Every row comes from one small tree of marks. The marks that hang from a mark follow it in brackets, in alphabetical order. Every link used is in the known rows. Which tree was each row made from?
Known rows
E{T{H{B{M}} N}}: [  7   3  -4   5  16  -6 -32  -5  -8  17   5  34 -11  12  -5   3  -9 -32
  -2 -13   0   1 -32  -4  11  -5 -12  -3  -7 -11   2 -20  13 -13  -7   3
   6 -10   4  -2   5  -5  10]
B{H{T} M{R{C{Y} S}}}: [  1   5   2   5  29   5  22  -6   3  28 -11 -26 -12  -6  -5 -19   2 -12
 -27  -8  10   4  -8  25  -4   5 -11   4  15  12 -17  14  -1  33   8   2
  -1  11   9  17  -7  -9  14]
Y{L{F} R{C{M} J}}: [-13 -12  -7  -6 -13  16   7  15   0 -11  -2 -25  18 -29   1  21   3  46
   7  10  -2 -18  22 -11   3   6  15   0   1  -2   7  20 -11   6  21 -10
   3   9 -12  -4  -6   0 -18]
R{C{M Y{F{L}}} S}: [ -1   1  13 -12 -11   5  30  15   5   3  -5 -19   0  -2  -1  -9  12  30
 -16   5  23  15  26   7 -44 -27  -2   6 -18   4   6  16  10  25   5  -6
   5   7   3   3  -8  -9 -26]
J{S Y{C F R}}: [-16  10  22   6 -16  12 -35  18  -9 -13   6  -8  -1  31  15  -3   5  59
  11  -1 -44 -13   2  -8   1 -10  14 -10 -11   5  -2  -7 -10  -8 -19  -8
   2  12   7   1  -4 -12  -2]
C{M{R{J S}} Y{L}}: [ -5  -2   3 -25 -16   4  24  10  -2  -6 -14 -26  -1 -18   4   7  -2  23
  -3  22  42 -12  28  -2  -1  14   2   4  32   5   5  31   4   7  -2  -9
   2  11 -15   2 -10  -5   0]
C{M{R{J S}} Y{F L}}: [ -7   1   1 -32 -19  13  23  18  -1  -8 -14 -24   2 -25   9   8   1  47
   7  26  43 -16  27  -4 -11  -1   4   4  28   2   4  37   6  18  -4 -12
   4  17 -11   1 -10 -14   2]
Y{F L}: [ -7   5  -2  -6  -6  -5 -11   9   5  -8   2  -7  -5 -12  11  15   8  37
  21  -3  15   0  12  -5   2 -12  -4   5  -9  -7  -4  -3   4 -30 -19   0
   8  -2   2  -6  -8 -11  -5]
J{C M S Y{F L R}}: [-15  -8  38   1 -22  24 -26  18 -17 -18  12 -19  22  77  12  -3  -5  54
   0   6 -22 -21  -8 -12  -7  -9  21  -5 -21   6   5   1 -28  -6 -29  -7
   2  10   7   4   6  -8 -10]
J{C{M{R}} S Y{L{F}}}: [ -9  -7  27   1 -16  12   4   8 -12 -13  12  -7  44  54   3   3  -1  21
  -5  30 -16  -9   1 -21   6  18   2   1 -16  -2  15   9 -13   2  -6  -5
  -4   4  -1   9   2   0  -8]
G{E T}: [ 26  -1   7  -3  10  -7  13 -10  19 -23 -12 -11 -19  -8   7  -1  -3  -7
  11 -20   3  -2  -4  11  16  -7  33  -1   1  -5 -29 -14  10 -43  -4   0
  -4  -6  -4 -16  -9   2 -10]
S{C{M Y{F}}}: [ -7   2  10 -26  -1  -6 -11  14  12   6  -1   4   7 -15  -1  -3   7  22
   0  27  -9  15   8   4  -5  -3  -9   3  -1   5  -5 -26   4  23 -10  -3
  -2  -2  13   3   3 -10 -30]
S{C{M Y{R{J}}}}: [ -9  -4   3 -25  -6   0 -17  13   7   0  -7 -10   0 -26  -5   2   1  19
  -2  25 -13  -3  15   3  10  10   5  -3  17  12   0 -16  -6  18  -6  -6
  -4   2   0   0   2   2 -33]
M{R{C J{S Y}}}: [ -7   5  17  32 -17   3  40  -1  -5 -18   1   1   4   5  11   2  -2  -9
  -2  -1 -33  -3  13  -2   0  16   9  -8   5  16  13  40 -11  -9  16  -3
  -7   9   0   2  -4  16   2]
E{T{H}}: [  5   6  10   7  -3  -8 -26  -8   3  -5  -9  20 -25   8  -2   7  -1 -20
   1 -13  -7   2 -15   3  15  20 -19  -2  -4  -7   0 -15  14 -41  -8   9
   4 -17   3  -1  -4   1   0]
T{H N{B{M{R{C}}}}}: [  2   1 -46  23  12  -3  -8 -12  -4  20  12  44  13  -8 -13   1   1 -28
  -6   0  -6  14 -12  -5  -8   0  -8  -1  -4  -4  13  -3   0  29  16  -1
  -5 -13   4  -5  11  12  18]
Y{C{M} F L R{S}}: [-16  -2 -10 -26 -17  15 -28  24  -6  -4  -5 -33  11  -7   8   6   8  82
  11  10  14 -20  15  -8  -4 -19  11   0   9   2  -8   5   2  -2  -6  -7
   8  16  -6  -1 -17 -23   7]
B{H M}: [ -5  -2   6   1  31  -7 -12 -26   9  30   3  -6 -11  -5  -1 -15  -4 -27
  -8 -14   1   4   1  15   5   8 -24   9  -2  -8 -14 -32  -3  12 -10  11
   2 -15   9   4  -5   3  -6]
C{M Y{F R{J{S}}}}: [ -9  -3  12 -33 -14  17 -15  18  -2  -9  -8 -21  -8  -9   9  -3  -4  42
   7  14   4 -17  13   1  -4  -8   7   2  19   1   1   4  -1  20 -14 -10
   4  18  -3   1   1  -7 -30]
E{T{H N{B}}}: [  9   9 -12   9  -7 -11 -29  -3  -7   0   2  43 -13  11  -7   6   3 -23
   6  -8  -3   7 -20  -2   2   6 -13  -7 -16 -10   7 -17  17 -10  -8   3
   4 -21   2  -7  16  -1   6]
G{E{T{N{H}}}}: [ 16   9  -4   2  -1  -3   0 -11   7 -16 -15  15 -17   5   6  -1   2 -14
  13  -6  -4  -3   9  11  -1   5  12  -1 -10 -15 -12 -24   6 -33 -12  -1
   1 -14  -8 -10  16   5  -3]
H{B{M{R{C{Y}}}}}: [ -3  -4  11  15  20  -9   7  -1  -3  15   3   2   9 -10 -13   4   2 -11
 -15  -8  13  28  -5  11   5  -7  -1   0  10  13  -8   0  -2   8   8  -1
  -5  10   8   5  -4  -6   2]
E{T{H{B{M{R}}} N}}: [  8   1 -11   9  14  -3 -23  -2 -12  13   0  38  -5   8  -8   7 -10 -35
   2  -5  -1   1 -31  -5  20   3 -13  -3   5 -10   1  -6  13 -14  -1   2
   2  -5  -1  -2   0  -6  25]
M{R{C}}: [ -2   0  -8  29  -2 -10  28  -2   3 -10  -2  10   3 -16  -3   9   6 -19
   0  -4 -10  23  12   4   9  15  -9   1   6   9  -4  13   2 -30  20   4
  -7  -1   2   0 -11  10   1]
T{H N{B{M{R{J S}}}}}: [  2   9 -49  11   1   2   1 -14  -7  15  11  30  -3 -17  -2  -4  -5 -28
   3   1   6 -10  -6 -17 -11   1  -5  -3   6  -8  24  21   1  26  14  -1
  -2  -8  -8  -7   6  16  27]
T{H{B}}: [ -2  11 -11  15  18 -12 -36 -14   5   3   9  18  -8 -12  -9  18  -4 -23
   2 -19   2  21 -31 -17  13  10 -11   3  -3  -1   2  -7   6 -32 -10   7
  -2  -2   5   0  -5  11  -5]
C{M Y{L{F} R{J S}}}: [ -9  -1   4 -34 -16  17  -1  22  -3  -6  -9 -38  -4 -17   6   9   1  55
   2  20  30 -27  29 -13  -5   7  10   2  16  -8   7  16  -5  20   1 -17
   8  13 -19   1  -7 -11 -19]
R{C}: [ -4   2   1  26   2 -15  18  -5   8  -5   3   5  -4 -10   1   2   7 -16
  -6 -17 -10  23  10   7  -5   4  -7   2 -11   8  -2  -6   0 -28  13   5
  -1  -7   9   0  -4  12 -19]
G{E{T}}: [ 16   3  19   4  -7  -9   3 -10   8 -21 -18   0 -18   3   8  -3  -1 -12
  10 -15   1   0  -3  17  14   4  11  -3  -3  -8 -20 -19   9 -43  -9   4
   1 -12  -6  -8  -4   5  -8]
C{M Y{L{F} R}}: [ -8  -8   6 -33  -3  10 -28  22  -1  -3  -7 -22   5  -5  -5  16   5  55
   3  24  24  -8  19  -6  10  11   2   7   8 -13  -6 -19  -1   9 -13 -14
   6   4 -11   1  -3 -19 -26]
R{J{C{Y{F{L}}} M} S}: [ -3  -1  17  -9 -22  12  31  12   3 -13   5 -14  -5  14   2  -4  -1  23
  -8 -10  18  -9  14 -13 -36 -21  13   0 -26   5  18  30 -15   5   2  -2
   4   5   1   3   0   7 -13]
B{M}: [ -1  -6   4   3  15 -14  -3 -15   6  14   6  -4  -9  -3   3 -11  -2 -24
  -2 -11   4   4   9   9   6  -2 -18   7   0  -6  -2 -29  -1 -18   0   9
   4 -14   5   2  -6   3  -8]
H{T{N{B{M}}}}: [  7   1 -23   1  15 -18  -9   1   0   7  11   2  -3  -1  -4  -5   5 -24
   3  -7  11   6 -21   8   2 -19  -8   1 -10  -2  -2 -23   7  -4  -3   7
   6  -7   8   3  21  -8   2]
G{E T{H}}: [ 26   5 -10  -1  17   1 -10 -18  22 -17 -12   4 -22 -11   2   4  -8  -8
   8 -20  -3  -7 -21   0  17   3  31   0   2  -9 -21 -10   9 -37  -6  -1
  -6  -9  -4 -16 -11   8  -4]
C{M{R{S}}}: [  2  -4  -3  -3  -7  -6  23  -4  -1  -5  -5 -12   3  -5   3  -5  -2 -25
   1  14  17   7  10  -2   3  16 -21   9  22  -2  -2  10  14 -18  12   6
  -1   2  -7   4 -15   5   0]
Y{C{M} F L R{J S}}: [-19  -2 -13 -28 -23  19 -14  23  -3 -10  -7 -37   7 -27  12   9   4  84
  14   9  14 -35  21 -12  -6 -19  21  -4  15   6   2  25  -4   5   3  -9
   7  21 -10  -3 -15 -14   8]

Write each row's tree
[  0  -6  20  11 -14  -4   9  -2  -5  -9  10   4   9  32   7  -9  -5 -28
   3   8 -53  10  -6 -10  15  21 -13   1  -1   7   6   2  -8  -7   3  11
  -9   5   2   6 -11  13  17] => J{M{R} S{C}}
[ 29   0 -29  -4  21   1 -14 -18  11   3  -1  22  -7  -3  -4  -7  -7 -15
   5 -13   4  -9 -24   3   2 -18  35  -4  -6 -15 -14 -21   8  12  -2  -4
  -5 -16  -3 -20   9   3   8] => G{E T{H N{B{M}}}}
[ -2  -3   1  -6  -5  -2  17   5  -1  -4  -3  -2  12  11  -9  -6   0  -6
 -18  16  26  13   9   0  -4  14  -7   6  11  11   0   3   1  -5   3  -1
  -5   1   4   9   0   6 -19] => J{C{M{R{S}} Y}}
[ 14  -3   5  17  13   4  -2 -17   2   0 -15  13   5  -1  -8   2  -7 -19
  -7 -16  -4   7 -30  15  14   1  16  -6   8   2 -16   5   4  -6   9   2
  -8   1  -2  -5  -9   6  18] => G{E{T{H{B{M{R{C}}}}}}}
[ -7  -9  -7  -2  -1  -9  -3   3   3  -5  -3   4  18 -14  -8   7   3   4
   0   9  -3  12   5  -2  18  15 -12   3  13   5  -9 -13   6 -18  12   6
  -4  -1   3   3 -11   0   8] => Y{C{M{R}}}
[  7   0 -19   5  -5  -1 -10  -6 -10   6  -2  39  -6  -3  -7   5  -5 -26
   5   0  -2 -12 -13   1   8   5  -9 -10   5  -8  13   5   8  13   7   3
   1 -15  -5  -7  13   2  28] => E{T{H N{B{M{R{J}}}}}}
[ -1  -5  14 -34  -4   0  -7  16   9  -1  -6  -9   2  -6  -9   6   8  33
   2  16  28  11  18   3 -17 -22  -8  10 -16 -10  -1 -17  13  12 -22  -4
   7  -1   1  -1  -2 -16 -31] => C{M Y{F{L}}}
[ 28  -2 -23  -3  16   3  11 -18   8  -7  -8   8   2  -5  -7  -3   4 -11
  10   0   5  -3   8  14  -2 -12  32  -4   1 -10 -18 -15   5  10   1  -2
  -9  -8  -9 -17  21  -4  19] => G{E T{N{B{M{R}} H}}}
[ -4  -9  22   2   0  -5  -1   3   3  -6   7   6   3  34  -9  -3  -3  -6
 -18  -8   9  16  -4   1  -6  11  -3   4 -15   8  -3 -23 -16 -16  -6   2
  -1  -9  15   8  11   7 -23] => J{C{Y} M}
[ -7   1  -3   8  17  -3   0 -23   3   4   2  -5   3 -23 -11  12   2 -21
   4  -5   5   8  12   0   4   8  -9   1  13   6   5   4  -9  -9   4   9
  -5   7  -2   3  11   5  14] => N{H{B{M{R{J}}}}}
[  0  11 -27  12  17  -4   7 -12  -7  14  10  10  -2  -2  -2  -1   2 -30
   3   1   8   9  12 -11 -12  -2 -12   5   4  -6   7   2   1  -5   3   1
   0   5  -5   1  10   2  19] => T{N{H{B{M{R{S}}}}}}
[-11  -1  42   1 -23   3   7   2  -3 -11  11 -15   8  35  19  -3  -7  12
  -1   6 -41 -21   5 -13  -2  10  15  -9 -11  12  19  11 -25   5 -13  -1
   0   2   1   1   2   7   3] => R{J{M S{C} Y{L}}}
[ -9 -10   4   2 -14   8   8   1  -4 -11  -2 -22   2  -6   7  -4  -4   2
  -3  -3 -22 -10  11   3  -1   2   9  -1  12  13   9  16  -8   0  14  -1
  -2  13  -4   2  -5  16 -25] => Y{R{C{M} J{S}}}
[  9  -1 -30   5  13 -14  -1   5  -4   3   7   6   2  -5  -7  -1   4 -26
   6   2  10   7 -20   7  11 -11  -8   1   1  -1  -3 -10   9  -3   2   6
   2  -1   3   3  15  -9  17] => H{T{N{B{M{R}}}}}
[  4  -2   6   1  31 -18 -16  -4   2  10   9 -23  -3  -4  -6   2  -1 -26
  -5 -20  16  14 -39   8  18 -19  -7   3   1   8 -12 -17   6 -26  -5  12
   5  10  11  11   2 -12   0] => H{B{M} T}
[  1   6 -34  10  31  -8 -33 -12  -1  25  18  34  -2  -6  -5   5 -11 -35
   0 -12   2   7 -30 -19   6  -6  -9   5  -6 -12   7 -19   3  -4  -6  -1
   2  -6   4  -3   2   8   4] => T{H{B{M}} N}
[ -5   0  29  -5 -17  -2  11   2   2  -7   8  -6  -8  13  12 -10  -6  -8
  -5  -2 -37  -5   5  -7  -1  11   4  -4  -4  11  15   5 -17  12  -1   2
  -3   4   3   5   3  15  -7] => R{J{M S{C{Y}}}}
[  8   9 -12   7   0  -7 -23  -1  -2   0  -2  38 -24   9   2   6  -4 -26
   6  -9  -9  -4 -16  -6  10  12 -15  -1 -10 -14   4 -17  15 -35  -8   1
   6 -19   0  -5   3   2   2] => E{T{H N}}
[ 18  -1  -4   2   8   0   0 -15  -4   7 -13  17   1   6  -3 -12  -3 -21
   6  -4   5  -3 -11  23   8  -2   9  -5  -1 -13 -23 -18   7  22  -6   0
  -3 -13  -7 -10   9   0  19] => G{E{T{N{B{H M{R}}}}}}
[ -5  -6  35  -7 -16   8  -5   7  -3 -11  13  -5  29  57   0  -8   1  22
  -5  16 -15   0  -1 -10 -22 -25   3   2 -41   1  16  -5  -5   4 -26   1
   1   1  11   5   6  -1 -31] => J{C{M} S Y{F{L}}}
[ -7  -5  -3  18  11  -3  16 -22   0  19   3   3  14 -24 -14  -5   5 -19
 -10  -9   0  12   4  20  -6   4  -8  -5   4  11  -3  10  -8  51  17   9
  -8  -6   7   1   8   9  12] => N{B{H M{R{C J}}}}
[-16  -5  27   2 -10  16 -27  21  -2 -12   3  -6   7  30   5   3   0  57
   5   0 -25 -11  -3  -4  -6  -5  12  -8 -10   1 -13 -16 -19  -5  -5  -7
   4   4  10   0   1 -19   3] => J{M Y{C F R}}
[ -4  -7  15  10  -5   8  27  13   2  -9  -4   7   7   5  -1   3   2  11
  -4   0  -1  18   6   6 -11   6  -4   3   2   5  -9  12  -7   3  15  -4
  -3   6   9   3  -3  -5   3] => J{M{R{C{Y{F}}}}}
[ -7   7   6  13 -17   8  36  11  -1 -15  -4   3  -4 -17   9   3   3  17
   4  -1 -18   3  17   1  -6   2   8  -4   8  14   9  43  -5   8  13  -7
  -6  18   1   2  -5   8   0] => M{R{C{Y{F}} J{S}}}
[ -3   5  20 -16 -24   7  27  16   8  -6   3 -15 -12  -5   7  -5   3  25
   0   4  -9  -8  20 -13 -30 -18   9  -4 -19   5  18  26 -11  23   2  -3
   2   6  -3  -1  -7   1  -3] => R{J{M} S{C{Y{F{L}}}}}
[ -9   2  16 -22 -18   3   4  10   3  -3   7 -14   9  -9  11   3   1  25
   3  21 -25 -14  16 -18   4  11   5  -1  -6   0  21   9  -8  27  -2  -6
   0   8  -6   4  -1   5 -15] => R{J{S{C{M Y{L{F}}}}}}
[  9   3   2   6   0  -5   6  -6 -16  18  -3  15  -9  18  -1 -17   2 -29
  -2  -3   8  -1  -2  16  -4   0 -19  -5  -2  -7  -5  -3  15  26   2   5
   3 -12  -2  -1   8 -10  26] => E{T{N{B{H M{R{S}}}}}}
[ -2  -1   5   9  -6  -8  36  -6   3   2   0 -15   2  -1   7 -16   4 -20
 -18  -5   8  14  14   7 -25   1 -12   6   1   9   4  11   8  -5  25   5
   1   1   5   6  -9   9 -20] => R{C{M} S}
[ -5  14   9   9 -10   0  29  14   1   1   1 -16  -9  -4   8   2  14  33
 -13  -6  13   8  29  -5 -24   3   4   2 -14   2   7  21  -2   6  14 -12
   5   5  -3   4  -8  -4 -11] => R{C{Y{L{F}}} S}
[  5   1  19   5  13  -9 -35 -13  -3  12  -1  15 -11  10  -8   4  -6 -26
  -6 -19   2   5 -32   5  16   1 -16  -3  -1  -3  -3 -18  11 -20  -8  11
   3  -8   6   2  -3  -6   8] => E{T{H{B{M}}}}
[  0   7 -31  21   2  -3  22 -15  -8  15   8  16   9   0  -7 -10  15 -21
  -6   4   1  15  27   6 -34  -4 -11   0  -6   1  15   4  -3  30  20   2
  -3  -6   0   0  25   6  19] => T{N{B{M{R{C S}}} H}}
[  7  -1 -33   2   8 -10  11   3  -3  -1   6   3   0 -19  -4   3   1 -24
   8   0   9  -4 -16   4  10 -12   0  -3   6   2   4   7   4   1  10   5
   2   1   0   1  17  -3  19] => H{T{N{B{M{R{J}}}}}}
[  5   8 -27   0  29   0   8  -5   1  31   3  -6  -6  -7   2 -20  -4 -33
  -6   7 -15  -7 -17   5   8   3 -15   4   9   1 -10   0   2  27   5   5
  -2   4   5  10  -6  -3  25] => B{H{T{N}} M{R{S{C}}}}
[-12  -6  -7  -6 -19  11  17   9  -5  -8  -8 -41   2 -19   9   6   1  32
  -3   1  16 -21  27  -1 -10  -3  17  -1  19  13   8  34  -7  -3  12  -6
   4  13 -14  -2 -12   4 -13] => Y{L R{C{M} J S}}
[-10 -13   1   6 -10   7  -5   2   0 -19   4  -9  -1   5  -2   6  -9   1
   2 -11  -7 -13   0  -8   8   9  12  -2   1   9   2   1 -22 -30   6   3
  -2   0   0  -1   3  17 -18] => Y{R{J{C M}}}
[  0   2 -20   5  21 -12 -15 -16  -3  29  15  21   1  -1  -6 -12   2 -28
   0  -7   6  10  -3   7  -9  -7 -15   3 -16 -11  -4 -33   2  34  -7   5
   2 -19   7  -3  18   2  -1] => T{N{B{H M}}}
[ -3  -2  28  -5 -18   7   5  17  -7  -6   8  -3  15  32   5   2   1  18
   2  21 -40   1   5 -19  12  23  -2   0  -8  -2   9   6 -13  20  -2  -4
  -6  10  -5   7  -9  -2  17] => J{M{R} S{C{Y{L{F}}}}}
[ 19   1 -20   5   2   2 -13 -14  -2   0 -11  32   1   4  -4  -4  -6 -21
   7  -1   2  -5 -20   9  10   1  12  -7   2 -15  -8 -12   9   7  -2  -1
  -4 -15 -10 -12   7   5  25] => G{E{T{H N{B{M{R}}}}}}
[  2   5 -40   8  15  -9 -31 -15  -1  22  16  39  -1  -3  -8  -3  -1 -27
   0  -4   2   7 -15  -9  -7  -4 -13   2 -12 -14  14 -26   3  19  -3   2
   2 -21   4  -7  15   9   6] => T{H N{B{M}}}
[ -6   9  15  13 -18   7  22   4  -4 -22   2   1  -2   3  17   4  -4   8
  18   7 -24 -13   9 -11   4   7   3  -6   7   3  11  35  -6 -13  -2  -3
  -3  11  -3  -1  -6   6   8] => M{R{J{S Y{F}}}}
[  0  -2   4 -30 -19  13  30  18   3 -10 -12 -18  -1 -23  -2   5   3  32
   5  22  33  -7  28  -7 -20 -15   0   4   6  -3  10  35  10  21  -1  -8
   3  13 -12  -1 -12  -8  -6] => C{M{R{J S}} Y{F{L}}}
[  3  -6  -1  17  28 -11   8   1  -1   7   3 -17  11 -11 -12   6   1 -26
 -10 -15   7  22 -35  13  18 -14  -2   1   9  18 -13   9   3 -16  14  10
  -3  18  12  12  -2 -10  13] => H{B{M{R{C}}} T}
[ 16   1  11   2  15  -2 -25 -21   5   2 -11   8  -8   4  -2  -2  -9 -20
  -1 -20   5  -1 -32  11  16  -3  12  -4   1  -8 -16 -19   6 -17 -10   4
  -2  -7  -2  -6  -5   4   7] => G{E{T{H{B{M}}}}}
[  2  -3  -5   0  35  -2  -4 -15   7  19  -6 -17  -7 -10  -8  -7  -4 -28
  -6  -6   4   0 -20  18  24  11 -21   8  14  -1 -21 -11   1   2  -4  13
  -1   1   7  12  -7  -6  17] => B{H{T} M{R}}
